Each row was made from one path, in order. Every step used is in the known rows, and no mark comes twice. Write each row's path.
Known rows
zamun/firom: [-0.771  1.097 -2.008 -0.293  0.208  0.424  1.402  0.773  2.743 -2.647
 -0.073 -3.400  0.473 -0.088  3.390  5.265 -1.240  0.118  0.211 -0.641
  3.799 -2.050]
mumu/zamun/firom/ravafi: [ 0.453  1.292 -3.648 -0.545  0.111 -1.143  1.730 -0.578  0.044 -2.529
 -0.369 -1.638 -1.447  0.690 -1.393  0.940  0.026  1.608 -1.034 -2.651
  1.756 -2.881]
buka/zamun/firom/ravafi/mumu/nifam: [ 1.157  0.220 -3.088 -2.868 -0.533  1.063  1.992  3.069  2.613 -1.445
  0.322  1.310 -0.608 -0.966  1.506 -0.090  1.468 -0.798 -0.551  0.672
 -1.524 -0.418]
mumu/nifam/buka/zamun: [ 0.834  0.506  2.289  0.922 -4.418 -2.022  2.673 -0.874 -2.839  0.997
  0.398  1.769  1.454 -0.341  3.762  3.749 -0.365  0.098 -0.485  1.184
  1.712  0.300]
mumu/zamun/firom/nifam/buka/ravafi: [ 0.478 -0.640  0.633 -0.800  2.763 -0.883  0.480 -1.054 -3.761  3.359
  0.051 -0.434  0.094 -0.238 -1.214  1.699  1.615 -0.040  0.468 -0.403
  0.125 -0.506]
zamun/firom/nifam/buka/ravafi/mumu: [-0.856 -1.369  0.510 -2.214  4.363  1.605 -1.959  1.788  0.311  3.198
  0.567  0.047  0.246 -1.369  0.347 -0.257  0.863 -1.628  1.279  1.029
 -1.186  1.277]
ravafi/mumu/nifam/buka/zamun/firom: [ 0.026  0.146  1.144 -2.015  0.102  0.421  2.182  1.974  0.982  0.571
 -1.257  0.169  1.385 -1.296  3.880  1.992  2.011 -1.329  0.374  0.508
  0.726  2.020]
ravafi/mumu/zamun/firom/nifam/buka: [ 0.584 -0.303  0.497 -1.979  2.426 -1.345  1.538  1.117 -2.772  0.248
 -2.666  0.329  0.818  0.235 -1.993 -1.150  2.607  0.304  0.765 -1.160
 -0.463 -0.035]
zamun/firom/ravafi/mumu/nifam/buka: [-0.514  0.810 -1.648 -3.160  0.965 -0.387  1.788  1.544 -1.035 -0.640
 -0.081 -1.015  0.622 -0.238 -1.388 -0.280  2.132 -0.040 -1.022 -2.020
 -1.141 -0.220]
firom/ravafi/buka: [ 0.948  0.887 -1.499  1.943 -2.976 -1.590 -1.982 -1.748 -2.246 -0.439
  1.593 -0.569 -0.454  0.958 -0.024  0.857 -2.259  0.304 -1.323 -0.729
  0.412 -1.176]
firom/nifam/buka/ravafi/mumu/zamun: [ 1.747 -0.187  2.520  0.333  1.858  0.250 -0.317  0.480 -3.856  2.368
 -1.328  3.362  0.338 -0.500 -3.829 -2.799  0.677  0.137  0.479  0.563
 -1.624  0.384]
ravafi/mumu/zamun/firom/nifam: [ 2.441 -0.059 -1.717 -1.898  2.280  0.315  2.470  2.902  0.776 -1.866
 -2.590  0.474 -0.183  0.211 -1.820 -0.415  2.401  0.501  0.774 -0.429
 -0.378 -1.530]
mumu/nifam: [ 1.956  1.524 -1.082  1.089 -2.830 -0.617  4.375  0.920 -0.068 -3.565
 -0.072 -0.164  1.109  0.553  1.899  5.545 -0.392  1.048 -1.108 -0.090
  1.985 -2.237]
buka/ravafi/mumu: [ 0.784  1.434  0.452  0.902  0.855  2.742 -1.393  1.635  3.183 -0.896
 -0.333  0.828  0.170 -1.523  0.252  0.655 -2.071 -0.496  0.463  1.092
  0.836 -0.612]
buka/ravafi/mumu/nifam/firom/zamun: [-0.009 -1.395  0.226 -1.662  1.681  1.784  1.988  1.084  3.973  0.412
 -1.870  1.094  1.831 -0.238 -2.613 -1.825  2.572  0.177 -0.228  1.437
 -3.552  1.742]
ravafi/mumu/zamun/firom: [ 1.285  1.449 -1.107 -1.085  1.511  0.832  2.253  1.788  3.110 -3.408
 -3.429 -1.483  0.268  0.018 -0.516  0.765  0.952  0.242  0.423 -1.490
  2.222 -1.206]
nifam/buka/ravafi/mumu/zamun/firom: [-0.326  0.700  1.316 -1.399  3.725  1.125 -0.779  0.084  0.339  0.805
 -2.611 -1.112  0.105 -1.438 -1.512  0.192  1.446 -0.777  0.285 -1.530
  0.822  1.063]
buka/ravafi/mumu/nifam/firom: [ 0.860 -0.728  0.753  0.944  2.342  2.731 -0.447  0.841  3.887 -0.876
 -1.343  0.557  0.327 -1.316 -1.608 -0.774  1.860 -0.372  0.359  0.807
 -1.874  0.854]
mumu/zamun/firom/ravafi/buka: [ 1.587  0.430 -2.500 -0.215 -0.297 -1.951 -0.525 -1.812 -2.395 -0.803
 -0.552 -2.571 -1.455  1.055 -1.250  0.850  0.679  0.250 -1.219 -2.441
  0.467 -1.310]
buka/nifam/firom: [-1.421 -0.845  1.947  2.217  0.479  1.008 -1.596 -1.562  0.960 -0.799
  1.064 -1.387 -0.429  0.791  0.170 -0.107 -1.939  0.227  1.287  0.221
  1.153  0.362]

Write each row's path
[ 1.293 -0.330 -1.033 -0.022 -0.015 -0.923 -1.255 -1.121 -3.540  0.829
  1.113 -2.414 -2.757  1.862 -1.809 -0.279  0.312 -0.860 -0.535 -1.731
 -1.077  0.200]  mumu/zamun/firom/ravafi/buka/nifam
[-0.606 -0.375  2.351  1.223 -2.766 -1.999  0.402 -0.573 -4.336  3.588
  1.680  3.043  0.942 -0.363  2.845  0.817 -1.148 -0.232  0.780  2.536
  0.812  0.325]  firom/nifam/buka/zamun
[ 0.293  0.727  0.674 -0.559 -2.830 -0.783  0.821  0.933 -2.721  1.019
  0.333  3.780 -0.055 -0.648 -0.048 -2.419  0.681  0.021 -1.047  0.681
 -1.762  0.914]  firom/ravafi/mumu/nifam/buka/zamun
[ 1.141 -1.687 -0.029  2.108 -2.827 -1.269 -1.548 -2.524 -1.686  2.536
  1.305  1.538 -0.592  0.509  0.289 -0.886  1.477 -0.431 -1.007  0.796
 -2.439  1.530]  mumu/nifam/firom/ravafi/buka/zamun
[-2.454 -0.647  0.152  0.635 -0.306 -0.791  1.581 -1.885  2.589 -0.310
 -1.132 -0.688  2.302  0.813 -0.406 -0.469 -0.785  1.990 -0.133  0.228
  0.463 -0.395]  nifam/firom/zamun
[-0.588 -1.551  0.235  3.104 -1.761 -1.053 -4.488 -3.481 -0.832  3.232
  1.658  0.515 -1.078 -0.053  0.550 -3.092 -0.954 -0.520  0.393  1.138
 -0.872  1.358]  nifam/firom/ravafi/buka/zamun
[-2.433  0.323 -0.151 -1.924  0.518 -0.131 -2.279  0.257  0.639  2.331
  0.645  0.838 -0.422 -1.346  1.618 -2.527 -0.325 -1.071  0.175  0.004
  0.386  1.085]  nifam/buka/zamun/firom/ravafi/mumu
[-2.892 -1.408  1.638  0.186  0.039 -0.103  0.649 -1.518  0.696  0.745
  0.595 -0.424  0.747  1.817 -0.842 -1.655 -1.323  0.710  0.008  1.361
 -1.132  1.170]  buka/nifam/firom/zamun
[-0.537 -0.989 -0.986 -0.714  0.323 -0.229 -2.885 -0.205 -1.602  0.791
  3.255 -3.085 -2.077  1.432  0.971  1.174 -1.214 -1.922 -0.112 -0.247
 -0.914  0.811]  zamun/firom/ravafi/buka/nifam
[-1.018  1.033  2.747  2.221 -3.575 -1.396 -0.559 -1.739 -1.728  1.978
  0.325  1.250  0.887 -0.781  4.211  2.343 -2.864 -0.061  0.232  0.830
  3.892  0.540]  nifam/buka/zamun
[ 1.662  2.386 -2.105  0.436 -0.948 -0.529  0.933  0.600 -0.689 -3.467
 -1.798  1.864 -1.024  0.125 -4.568 -4.181 -0.812  2.109 -0.891 -1.384
 -0.208 -2.347]  firom/ravafi/mumu/zamun
[ 0.935  0.729  2.584  0.131 -2.735 -0.509  1.891  1.053 -1.264  0.577
 -0.808  2.906  1.132 -0.900  2.142  1.105  0.554 -0.583  0.025  1.133
  0.334  1.599]  ravafi/mumu/nifam/buka/zamun
[ 0.690 -0.128 -0.171  1.751 -0.762 -0.250  2.418 -1.087  1.631 -2.750
 -0.825 -1.214  1.514  0.500  0.415  2.250  1.138  1.438 -0.265 -0.816
  1.027 -1.465]  mumu/nifam/firom
[-2.544  0.200 -0.631 -0.902 -0.752 -1.333 -1.758 -1.422 -1.072  2.511
  2.497 -0.062 -0.642 -0.729  2.884  0.376 -1.141 -0.476 -0.190 -0.107
  1.668  0.164]  nifam/buka/zamun/firom/ravafi
[ 0.886  1.124  1.489  0.455 -2.777 -1.891  3.299 -0.761 -3.963 -1.420
 -0.328 -0.098  2.057  0.293  1.184  4.300 -0.107  0.979 -1.238 -0.931
  1.946 -0.896]  mumu/nifam/buka
[-0.590 -2.074  3.364  2.863  0.007 -0.006 -3.531 -2.569 -0.921  1.080
  0.737 -2.160 -0.605  1.321  0.578  0.456 -1.314 -1.237  1.040  0.612
 -0.633  2.429]  ravafi/buka/nifam/firom
[-0.538 -0.782 -0.308 -1.676  0.107  0.246  3.918  0.992  3.116 -2.024
 -3.051  0.928  2.831  0.785 -2.353 -1.100  2.218  1.261 -0.851  0.570
 -3.046  0.742]  ravafi/mumu/nifam/firom/zamun
[-0.751  1.148 -3.429 -1.678  1.678  1.371 -0.560  2.306  3.671 -2.296
  0.350 -1.424 -0.309 -0.556 -0.379 -1.034 -0.759  0.113 -0.113 -1.291
  0.459 -1.556]  zamun/firom/ravafi/mumu
[-0.464  0.504 -1.015  0.337 -0.946  0.333  0.817  0.343  3.455 -0.340
  0.628 -1.243  0.070 -0.946  5.962  4.781 -1.475 -0.426  0.724  1.233
  3.669 -0.450]  buka/zamun/firom
[-0.527 -0.897 -0.489  2.950 -0.519 -1.103 -4.235 -3.397 -0.806  1.053
  0.881 -1.369 -0.613  0.999 -1.766 -2.627 -0.705  0.166 -0.296 -0.983
 -0.621 -0.073]  nifam/firom/ravafi/buka
[-1.930 -0.661 -0.200  1.662  0.136  0.387 -2.664 -1.738 -0.534 -0.211
  2.800 -0.299 -1.830  1.004 -2.246 -3.362 -1.661  0.371  0.344 -0.487
 -1.308 -0.370]  buka/nifam/firom/ravafi
[-1.748 -0.819  0.427  0.664  1.473  1.710 -3.549  0.062  1.390 -0.810
  1.099  0.768 -1.656  0.567 -3.780 -6.331 -0.817  0.155  0.933 -0.210
 -2.529  0.949]  buka/nifam/firom/ravafi/mumu
[-0.800  0.491 -2.615 -1.601  0.189  1.290 -1.119  2.331  3.941 -0.124
  0.809  1.065 -1.122 -1.534  1.785 -1.404 -0.754 -0.460  0.518  0.823
  0.117  0.104]  buka/zamun/firom/ravafi/mumu
[ 2.758 -0.795 -1.234 -1.793  3.832  2.221  0.506  2.871  1.498 -0.080
 -1.379  0.818 -0.838 -0.616 -2.305 -0.205  2.432 -0.353  0.890  0.631
 -1.380 -0.627]  buka/ravafi/mumu/zamun/firom/nifam
[ 2.673  1.383  0.215 -0.062  0.191  2.591  1.373  2.654  2.331 -1.773
 -0.304  0.910  0.529 -0.991 -0.139  2.220  0.062 -0.244 -0.549  1.502
 -0.596 -0.149]  buka/ravafi/mumu/nifam
[-2.074  0.250  1.627  0.015 -0.896 -0.810 -0.251 -1.285  0.623  2.220
  0.724 -1.634  0.917 -1.150  5.353  3.667 -1.190 -0.852  0.681  0.208
  3.778  1.028]  nifam/buka/zamun/firom
[ 0.622 -0.206  0.203  1.477 -2.075 -0.889 -2.896 -1.041 -3.889  0.583
  3.113 -0.536 -1.777  1.818 -0.393  0.105 -2.955 -1.057 -0.885  0.740
 -1.166  0.288]  firom/ravafi/buka/nifam
[-0.342 -0.422  0.665  0.852  2.108  0.722 -2.103 -0.866 -0.984 -1.218
 -1.106  1.220 -2.444  1.048 -6.459 -7.758  0.394  1.065  0.385 -1.405
 -3.054  0.619]  buka/nifam/firom/ravafi/mumu/zamun
